What can hang from each mark:
z_989: z_69 z_452
z_69: z_989
z_17: z_951
z_67: z_717
z_889: z_951
z_473: z_717
z_717: z_165 z_473 z_645
z_452: z_717 z_989
z_951: z_17 z_71 z_266 z_989

Each row was made from one small tree. Brackets hold a mark, then the marks that hang from it, in the order of their numbers. Every link used is in the known rows. Write each row's tree.
(in the rows, 128 means zero)
Known rows:
[z_17 [z_951 z_71 z_266 z_989]]: [143  92  89 156 105 117  77 181 104 157  88 105 101  78 152 153  72 107
 113 124 141 131 106 121]
[z_989 [z_452 z_717]]: [141 150 133 165  81  82  90 166 105 142 126 125 126 127 113 139 116 121
  75 143 104 133  91 126]
[z_452 [z_717 z_165 z_473] [z_989 z_69]]: [154 138 126 142  93 108  78 158 126 127 154  97 128 103 115 135 149 127
  84 147  85 169 115 139]
[z_67 z_717]: [135 112 103 173  96  70  89 160  89 139 139 125 105 149 113 143 107 117
  91 147 121 126 103 122]
[z_989 z_69 [z_452 [z_717 z_473 z_645]]]: [148 176 137 136  87  91  82 156 120 163 135  96 139  94 128 140 105 114
 126 132  87 133  93 129]
[z_17 [z_951 z_989]]: [144 112 102 166  96  91  69 178 103 136 127 113 104  97 148 149  94 119
 100 138 124 131  78 137]
[z_889 [z_951 z_17]]: [110  89 106 153  99  53 104 145 109 113 112 109  96  94  95 156  85  98
 101 152 104 120  96 158]
[z_889 [z_951 z_17 z_71 [z_989 z_452]]]: [ 98  97 142 153  91  36 118 179 138 146  85  96  89  42 124 164  59  94
 114 159 102 121  90 145]
[z_452 z_717]: [135 119 115 174  90  94  81 154  95 128 121 127 123 140 109 139 117 120
  77 135 120 139  94 134]
[z_67 [z_717 z_645]]: [145 125  99 174  95  76  82 145  93 156 126 116 112 132 120 144 127 104
  97 139 122 119 108 128]
[z_889 z_951]: [126 103 106 157 106  70  96 150  99 111 121 121  94 115 102 154 104 108
 106 155 117 115  85 160]
[z_452 [z_717 z_165] [z_989 z_69]]: [160 118 117 147  93 100  72 159 121 125 140 105 128 104 110 127 147 112
  60 149 110 155 114 148]
[z_69 [z_989 [z_452 [z_717 z_473 z_645]]]]: [130 164 149 157  78  80  78 171 118 161 121 116 127  77 151 152 137 124
 104 129  80 136  77 117]
[z_69 [z_989 [z_452 [z_717 z_645]]]]: [137 145 140 164  79  73  74 171 114 160 106 124 128  78 146 143 135 110
  82 131 105 122  77 126]
[z_69 [z_989 z_452]]: [128 121 128 144  90  54  78 184 127 139 116 131  98  91 148 146 108 116
  96 153 100 104  74 122]
[z_889 [z_951 z_71]]: [120  88 114 160 104  79 107 167 103 127  95 111  89  97 103 158  83 107
 113 156 130 111 101 152]
[z_67 [z_717 z_473 z_645]]: [138 145 107 166  95  84  86 144  97 157 140 108 112 130 126 153 129 120
 121 137  97 133 109 118]
[z_452 [z_717 z_165]]: [146 138 103 166  88 103  90 162 109 125 134 121 115 132 109 139 154 132
  65 146 114 147 117 133]
[z_951 z_17 z_71 z_266 [z_989 z_69]]: [113  57  98 125 109  78  82 159 145 155  72  91  97  61 141 142  30  78
 135 131 129 125 111 124]
[z_889 [z_951 z_17 z_266 z_989]]: [105  78  97 147 110  60  93 139 119 125  96 110  91  73 124 160  75  83
 118 134 110 133  85 150]
[z_951 z_71]: [130  93 109 158  98  91  89 168 116 140  91 114  95 116 117 147  91 112
 102 151 128 113 114 129]
[z_69 z_989]: [124  89 110 153  98  67  69 172 117 125 112 132  94 103 144 146 109 115
  96 146 116 110  78 130]
[z_473 [z_717 z_165 z_645]]: [168 145  97 181  87  99  87 141 114 150 130 106 114 124 121 146 178 123
  77 141 114 128 121 140]
[z_717 z_165]: [147 127  88 149  97  90  87 160 127 123 132 119  93 124 116 144 147 124
  85 158 108 122 119 135]
[z_889 [z_951 z_17 z_266]]: [116  86  86 141 109  71  98 132 105 120  99 111  98  92  99 157  80  86
 110 137 108 123 104 150]
[z_717 z_165 z_473 z_645]: [151 161  91 142  97 102  83 146 135 139 133 102 101 106 129 155 168 125
 114 148  82 130 125 133]
[z_889 [z_951 z_17 z_71 z_266 z_989]]: [100  61 105 150 110  68 104 155 124 139  70 100  87  54 123 164  56  81
 123 137 123 130 102 143]

Which tree is each row?
[144 141 133 141  88  78  86 170 109 145 133 113 132 114 116 129  83 112
  97 143 111 127  88 132] | [z_989 z_69 [z_452 z_717]]
[128 130 144 163  80  68  81 186 110 142 120 133 120  97 140 142 115 123
  76 140 104 128  72 120] | [z_69 [z_989 [z_452 z_717]]]
[134 105 115 119 107  80  84 178 142 167  89 102  98  66 153 139  49  89
 138 141 125 112  97 118] | [z_951 z_71 z_266 [z_989 z_69 z_452]]
[151 135 118 132  93  75  75 193 119 151 140  99 111  69 155 139  62 111
 120 145 115 117  72 136] | [z_17 [z_951 [z_989 z_69 z_452]]]
[149  99 129 156  94  93  64 149 105 130 127 112 135 112 111 126 110 103
  72 140 117 147  90 148] | [z_452 z_717 [z_989 z_69]]
[ 93  64 125 162  99  51 109 167 127 132  80  97  84  57 120 164  61  94
 115 153 119 127  94 152] | [z_889 [z_951 z_17 z_71 z_989]]
[169 134 113 148  91 106  65 143 125 143 126  98 135  87 117 128 166 100
  66 141 109 148 119 155] | [z_452 [z_717 z_165 z_645] [z_989 z_69]]
[154 102  79 151 102 129  83 175  89 152  91 105 107  98 128 149  76 110
 105 126 138 120 125 121] | [z_17 [z_951 z_71 z_266]]
[132 167 140 149  78  83  95 193 127 139 147 119 114  85 145 152 156 147
  89 147  73 150  95 109] | [z_69 [z_989 [z_452 [z_717 z_165 z_473]]]]
[149 162  95 158  93  91  95 154 112 153 153 103 105 122 124 154 166 129
 109 146  90 141 133 117] | [z_67 [z_717 z_165 z_473 z_645]]
[143 119 138 150  94 102  68 149 110 131 143 102 135 110 115 135 112 117
  97 138  93 161  92 139] | [z_452 [z_717 z_473] [z_989 z_69]]
[103  72 117 137 107  39  93 153 129 120 116  96  95  61 122 149  47  85
 131 150 113 124  73 165] | [z_889 [z_951 z_17 [z_989 z_69]]]
[151 170 120 159  79  89  98 174 120 138 140 120 119 117 112 139 153 132
  62 152  97 141 114 126] | [z_989 [z_452 [z_717 z_165]]]
[108  61 118 137 100  59  87 170 148 148  84  89  97  62 137 142  33  89
 128 147 124 121 103 133] | [z_951 z_17 z_71 [z_989 z_69]]
[110 111 113 138 102  47 100 152 128 137 101 109  94  58 127 160  76  84
 116 141  93 127  81 143] | [z_889 [z_951 z_17 z_266 [z_989 z_452]]]
[154 156 128 143  86  84  78 156 116 162 120 105 138  95 123 129 102  99
 102 135 110 120  91 139] | [z_989 z_69 [z_452 [z_717 z_645]]]
[137  96 109 168  94 100  82 193 107 149 100 103  99  80 149 152  75 118
 107 139 138 126  96 130] | [z_17 [z_951 z_71 z_989]]
[113  71 125 143 112  62  97 176 123 132  98  98  88  64 130 151  47  93
 142 154 140 114  80 158] | [z_889 [z_951 z_71 [z_989 z_69]]]
[155 144  86 165  92  83  91 154 107 152 139 111 105 123 120 144 164 115
  83 147 114 127 132 128] | [z_67 [z_717 z_165 z_645]]
[149 171 109 161  88 114  86 148 119 143 136 104 123 112 120 150 175 132
  93 135  89 154 122 129] | [z_452 [z_717 z_165 z_473 z_645]]
[119  75  90 122 111  69  71 143 140 140 100 102 102  78 141 139  48  79
 128 129 116 127  95 131] | [z_951 z_17 z_266 [z_989 z_69]]
[152 134 135 150  93 107  61 135 115 147 129  95 143  93 122 136 132 104
 103 129  92 154  97 145] | [z_452 [z_717 z_473 z_645] [z_989 z_69]]
[148 144 119 156  87  79  78 190 111 149 132 112 108  84 152 149  94 120
  98 144 108 124  74 129] | [z_17 [z_951 [z_989 z_452]]]
[140 147  99 159  94  85 102 167 107 136 167 111  99 138 118 151 147 142
 102 155  90 148 127 111] | [z_67 [z_717 z_165 z_473]]
[145 120 126 136  92  84  89 209 124 166 110  89 108  53 156 143  42 110
 126 147 127 114  89 129] | [z_17 [z_951 z_71 [z_989 z_69 z_452]]]
[120 114 107 135  96  59  83 154 143 151  98 112 100  76 142 148  81  88
 106 136  91 128  93 119] | [z_951 z_17 z_266 [z_989 z_452]]
[112  92 135 128  91  46  96 183 158 162  89  88 100  48 142 143  33  91
 127 154 107 114 100 126] | [z_951 z_17 z_71 [z_989 z_69 z_452]]
[154 202 126 151  78 102  95 160 128 156 142 103 127  99 124 151 175 134
  93 142  72 148 117 122] | [z_989 [z_452 [z_717 z_165 z_473 z_645]]]
[144 188 130 151  79  97 104 175 123 140 155 112 120 116 118 149 154 147
  88 151  72 155 114 116] | [z_989 [z_452 [z_717 z_165 z_473]]]
[126  82  98 151 110  97  79 162 128 151  76 116  90  94 145 151  82  97
 118 132 135 125 103 119] | [z_951 z_71 z_266 z_989]
[104  72 115 156  98  61 115 160 113 128  84  98  92  77  95 160  64  97
 108 154 116 116 112 152] | [z_889 [z_951 z_17 z_71]]
[147 143 135 173  88 110  65 133 108 145 123 107 137 105 120 146 164 113
  82 128  86 161  99 140] | [z_452 [z_717 z_473 z_645] z_989]
[114 117 127 149  85  42  88 164 145 145 110 110  99  80 138 149  85 100
  99 151  87 125  84 128] | [z_951 z_17 [z_989 z_452]]
[108 101 135 152  84  50 100 180 151 159  83  99  94  61 138 153  66 100
 105 153 100 121 101 121] | [z_951 z_17 z_71 [z_989 z_452]]
